Each row was made from one walk, in order. Every step used is in the known rows, and no mark comes twice. Write each row's walk.
Known rows:
rulog, tidi, gokivam, pomakub, siravif, vovil: [ 2.19  0.61  1.28  0.39  0.14 -0.32  2.57  0.40  0.25 -0.44 -0.24  1.26
  0.62 -1.42  0.73  0.21 -0.82  0.65]
siravif, vovil, gokivam, pomakub: [ 0.53  1.73  0.74  0.30 -0.28  0.68 -0.53 -0.50 -0.10 -0.11 -0.92 -1.35
 -0.32  0.32 -0.43  0.54 -0.30 -0.24]
siravif, pomakub, rulog, vovil: [-0.68 -1.39 -0.40 -0.35 -1.80 -0.19  0.13  0.25  0.04 -0.66  0.54  1.23
  1.50  0.23 -0.18 -0.47  0.40  0.06]
tidi, siravif, vovil, gokivam, pomakub, rulog: [-1.63  1.20  0.76  0.08 -0.44  1.01 -1.23 -0.60 -0.22  0.49 -0.63 -1.21
 -3.45  0.54 -0.22  0.70 -0.38 -1.16]
siravif, pomakub, rulog, tidi: [-0.25 -1.33 -0.61  0.67  1.16 -0.59  0.52  0.15 -0.27 -0.44  0.60  2.27
  0.35 -1.49 -0.61 -0.17  0.66  0.54]
tidi, siravif: [-0.56 -1.17 -0.66 -0.79  1.78 -0.45 -1.01 -0.53  0.00  1.07  0.78 -0.39
 -0.33  0.80  0.60 -0.42 -0.26 -0.22]
tidi, rulog: [ 1.04 -0.92 -0.29 -0.38  1.79 -0.33 -0.20  0.25 -0.34  1.74  0.38 -0.19
  3.45 -0.17 -1.08  0.23  0.11  0.71]
gokivam, pomakub, siravif, vovil: [ 1.77 -0.15  1.01  0.10  0.23  0.47  0.96 -0.07 -0.30 -0.60 -0.13  1.87
  0.35  0.25  0.54 -0.24 -0.72 -0.03]
tidi, gokivam, pomakub, siravif: [ 1.59 -0.30  0.48  0.62 -0.53 -0.07  1.52  0.79  0.57 -0.47  0.26  0.58
  0.32  0.09 -0.50  0.04 -0.29 -0.23]
vovil, gokivam, pomakub: [ 0.42  1.33 -0.42  0.39 -0.22  0.45 -1.34 -0.17 -0.03 -0.20 -0.59 -1.46
 -1.59  0.63 -0.85  0.44  0.26 -0.57]
vovil, siravif, pomakub: [-0.66 -2.27 -0.23  0.35  2.16 -0.63  0.94 -0.55  0.00  0.19  0.58  0.31
  3.28 -0.47 -0.29 -1.80  0.36  0.82]
gokivam, pomakub, rulog, tidi, siravif: [-1.03 -0.33 -0.56 -0.43  1.64 -0.13 -1.28  0.13 -0.27  0.37  0.03  0.22
 -5.85 -0.37  0.46  0.26  0.05 -1.11]
tidi, rulog, vovil, siravif, pomakub: [ 0.12 -2.24 -0.19 -1.10  0.57 -0.70  0.96 -0.32 -0.19  1.94  0.30 -0.32
  4.76 -0.65 -0.13 -1.51  0.24  1.27]
pomakub, rulog: [-0.84 -0.73 -0.35  0.29  0.39  0.10 -0.59  0.60 -0.01 -0.77  0.57  0.81
  0.92  0.70 -0.36  0.24  0.38 -0.19]
tidi, gokivam, pomakub: [ 0.46  0.07  0.35  0.52  0.20 -0.39  0.49  0.76  0.81 -0.25 -0.07 -1.69
 -0.13  0.06 -0.87  0.33 -0.17 -0.54]
vovil, siravif: [-0.74 -1.24 -0.34 -0.20  2.21 -0.47  0.03 -0.01  0.12  0.01  0.31 -0.50
  2.53  0.44  0.64 -1.32  0.21  0.61]
rulog, vovil: [ 0.46 -0.34 -0.64 -1.50 -1.12 -0.50 -0.58  0.17  0.19 -0.53  0.32 -0.26
  1.99  1.21  1.18 -0.34 -0.06  0.30]
pomakub, rulog, tidi, siravif, vovil, gokivam: [-1.24  1.24  0.15 -0.14  0.41  0.18 -0.58 -0.73 -0.34  0.76 -0.13 -0.13
 -1.14 -0.44  0.95  0.70 -0.21  0.29]
siravif, pomakub, rulog: [-0.75 -1.81 -0.23  1.01  0.35 -0.10  0.35  0.17 -0.10 -0.45  0.72  1.70
  1.42 -0.24 -1.37 -0.29  0.55  0.02]
siravif, vovil, gokivam, pomakub, rulog, tidi: [-0.13  2.16  0.52  0.60 -0.27  0.66 -0.43  0.09 -0.34 -0.77 -0.98  0.01
 -2.33 -0.80  0.00  1.04  0.11 -0.20]
vovil, gokivam, pomakub, rulog, tidi, siravif: [-1.12  1.25 -0.75  0.05  0.51  0.35 -1.84 -0.33 -0.35  0.33 -0.48 -0.97
 -5.82 -0.22  0.05  0.74  0.31 -0.95]
tidi, siravif, vovil, gokivam, pomakub: [-0.47  1.22  0.64 -0.42  0.34  0.58 -1.14 -1.19 -0.20  1.20 -0.64 -1.99
 -2.49  0.55  0.18  0.35 -0.67 -0.74]

Which walk is each row?
[ 2.42  1.12 -0.26 -0.92 -2.49  0.66 -0.19  0.12 -0.50  1.02 -0.58 -0.08
  0.46  0.61 -0.34  0.42  0.06  0.23] => tidi, rulog, vovil, gokivam, pomakub, siravif
[-1.68 -0.13  0.56 -0.17 -1.77 -0.07  0.65  1.32  0.90 -0.74 -0.38 -1.88
 -0.36  0.40  0.70 -0.57  0.17 -0.56] => tidi, gokivam, pomakub, rulog, vovil, siravif
[ 1.61  1.05 -0.35  0.53 -0.81  0.74 -0.32 -0.13 -0.27 -0.68 -0.34  0.64
 -1.16  0.75 -0.44  0.16  0.15 -0.31] => vovil, gokivam, pomakub, siravif
[ 0.74  0.07 -0.20  0.19  1.08 -1.22  1.17  0.60  0.63 -0.02  0.42 -0.47
  2.31 -1.10  0.20  0.25 -0.03  0.88] => rulog, tidi, gokivam
[-0.20 -0.99  0.03  1.31  0.24 -0.88  1.88  0.63  0.45 -0.28  0.69  1.09
  1.63 -2.00 -1.11  0.18  0.44  0.66] => siravif, pomakub, rulog, tidi, gokivam
[-0.68  0.39  0.39 -0.20 -2.82  0.06  0.17  1.41  0.84 -0.87 -0.22 -1.29
 -1.11  0.54 -0.15  0.54  0.03 -0.93] => tidi, gokivam, pomakub, rulog, vovil
[-1.20 -0.37  0.35 -0.71  1.63 -0.25 -0.13 -0.35 -0.31  0.71  0.32  1.06
 -1.13 -0.68  1.38  0.14 -0.48  0.20] => pomakub, rulog, tidi, siravif, vovil
[-0.68 -0.29 -0.08  0.50  0.25  0.40 -1.00  0.87 -0.08 -0.94 -0.11  0.16
 -2.49  0.54 -0.71  0.33  0.33 -1.14] => gokivam, pomakub, rulog
[-1.38 -1.57  0.13  1.30  1.26 -0.98  2.29  0.50  0.52 -0.15  0.54  0.44
  2.35 -2.10 -0.46 -0.93  0.59  1.03] => vovil, siravif, pomakub, rulog, tidi, gokivam
[ 1.77  1.40 -0.47 -0.69 -3.04  0.65 -0.48 -0.02 -0.13 -0.85 -0.53  0.40
 -0.98  1.29  0.67  0.10  0.00 -0.22] => rulog, vovil, gokivam, pomakub, siravif
[-1.85 -2.34 -0.15  0.92  1.37 -0.17  0.72  0.10 -0.03 -0.36  0.62  1.05
  2.14 -0.41 -0.70 -1.40  0.69  0.36] => vovil, siravif, pomakub, rulog
[ 0.07  1.70  0.21 -0.65  1.14  0.07 -0.92 -1.19 -0.33  1.01 -0.77 -1.34
 -3.53 -0.71  0.88  0.47 -0.58 -0.18] => rulog, tidi, siravif, vovil, gokivam, pomakub
[ 0.94  0.53  0.00  0.36  0.94 -0.80  0.69  0.79  0.53 -0.20 -0.21 -0.97
 -1.33 -1.20 -0.23  0.43 -0.07 -0.02] => rulog, tidi, gokivam, pomakub
[-0.63  1.67  0.90  0.79 -1.04  1.14 -0.70  0.19 -0.14 -0.74 -0.86 -0.65
 -1.11  0.38 -0.83  0.89  0.01 -0.64] => siravif, vovil, gokivam, pomakub, rulog
[-0.66  0.17 -0.55  0.00 -3.02  0.25 -0.37 -0.11 -0.02 -0.65  0.07  0.35
  1.49  0.46 -0.67  0.08  0.69  0.19] => siravif, pomakub, rulog, vovil, gokivam
[ 1.52  0.99  0.61  0.40 -0.93  0.57  0.95 -0.69 -0.27 -0.41  0.07  1.50
  3.81  0.54  0.38  0.11 -0.36  1.03] => pomakub, siravif, vovil, gokivam
[ 1.57 -0.59  0.78 -0.03  0.27  0.11  1.43 -0.22 -0.19 -0.33  0.57  2.41
  3.74  0.30  0.87 -0.37 -0.69  0.93] => pomakub, siravif, vovil
[-0.08 -0.75 -1.01 -1.07  2.50 -0.93 -0.75 -0.59 -0.19  1.16  0.60  0.22
 -1.55 -0.34  1.30 -0.29 -0.21  0.32] => rulog, tidi, siravif
[ 1.64 -0.55 -0.14  0.13  0.33  0.27  0.17  0.24 -0.25 -0.67  0.15  1.69
 -1.05  0.57  0.05 -0.28 -0.15 -0.39] => gokivam, pomakub, siravif
[-1.64 -0.33 -0.69 -0.53 -2.45  0.18 -0.89 -0.82 -0.03  0.72  0.33 -0.50
 -0.68  0.67 -0.17 -0.11  0.30 -0.30] => tidi, siravif, pomakub, rulog, vovil, gokivam
[-0.67  0.78  0.36 -0.61  0.39  0.21 -0.56 -1.33 -0.12  1.35 -0.01 -1.24
  1.09  0.62  0.50  0.19 -0.61  0.24] => tidi, siravif, vovil, gokivam
[ 0.58  1.67 -0.55 -0.78 -2.35  0.35 -1.49 -0.09  0.07 -0.47 -0.85 -1.88
 -1.52  1.21  0.26  0.31  0.15 -0.53] => rulog, vovil, gokivam, pomakub
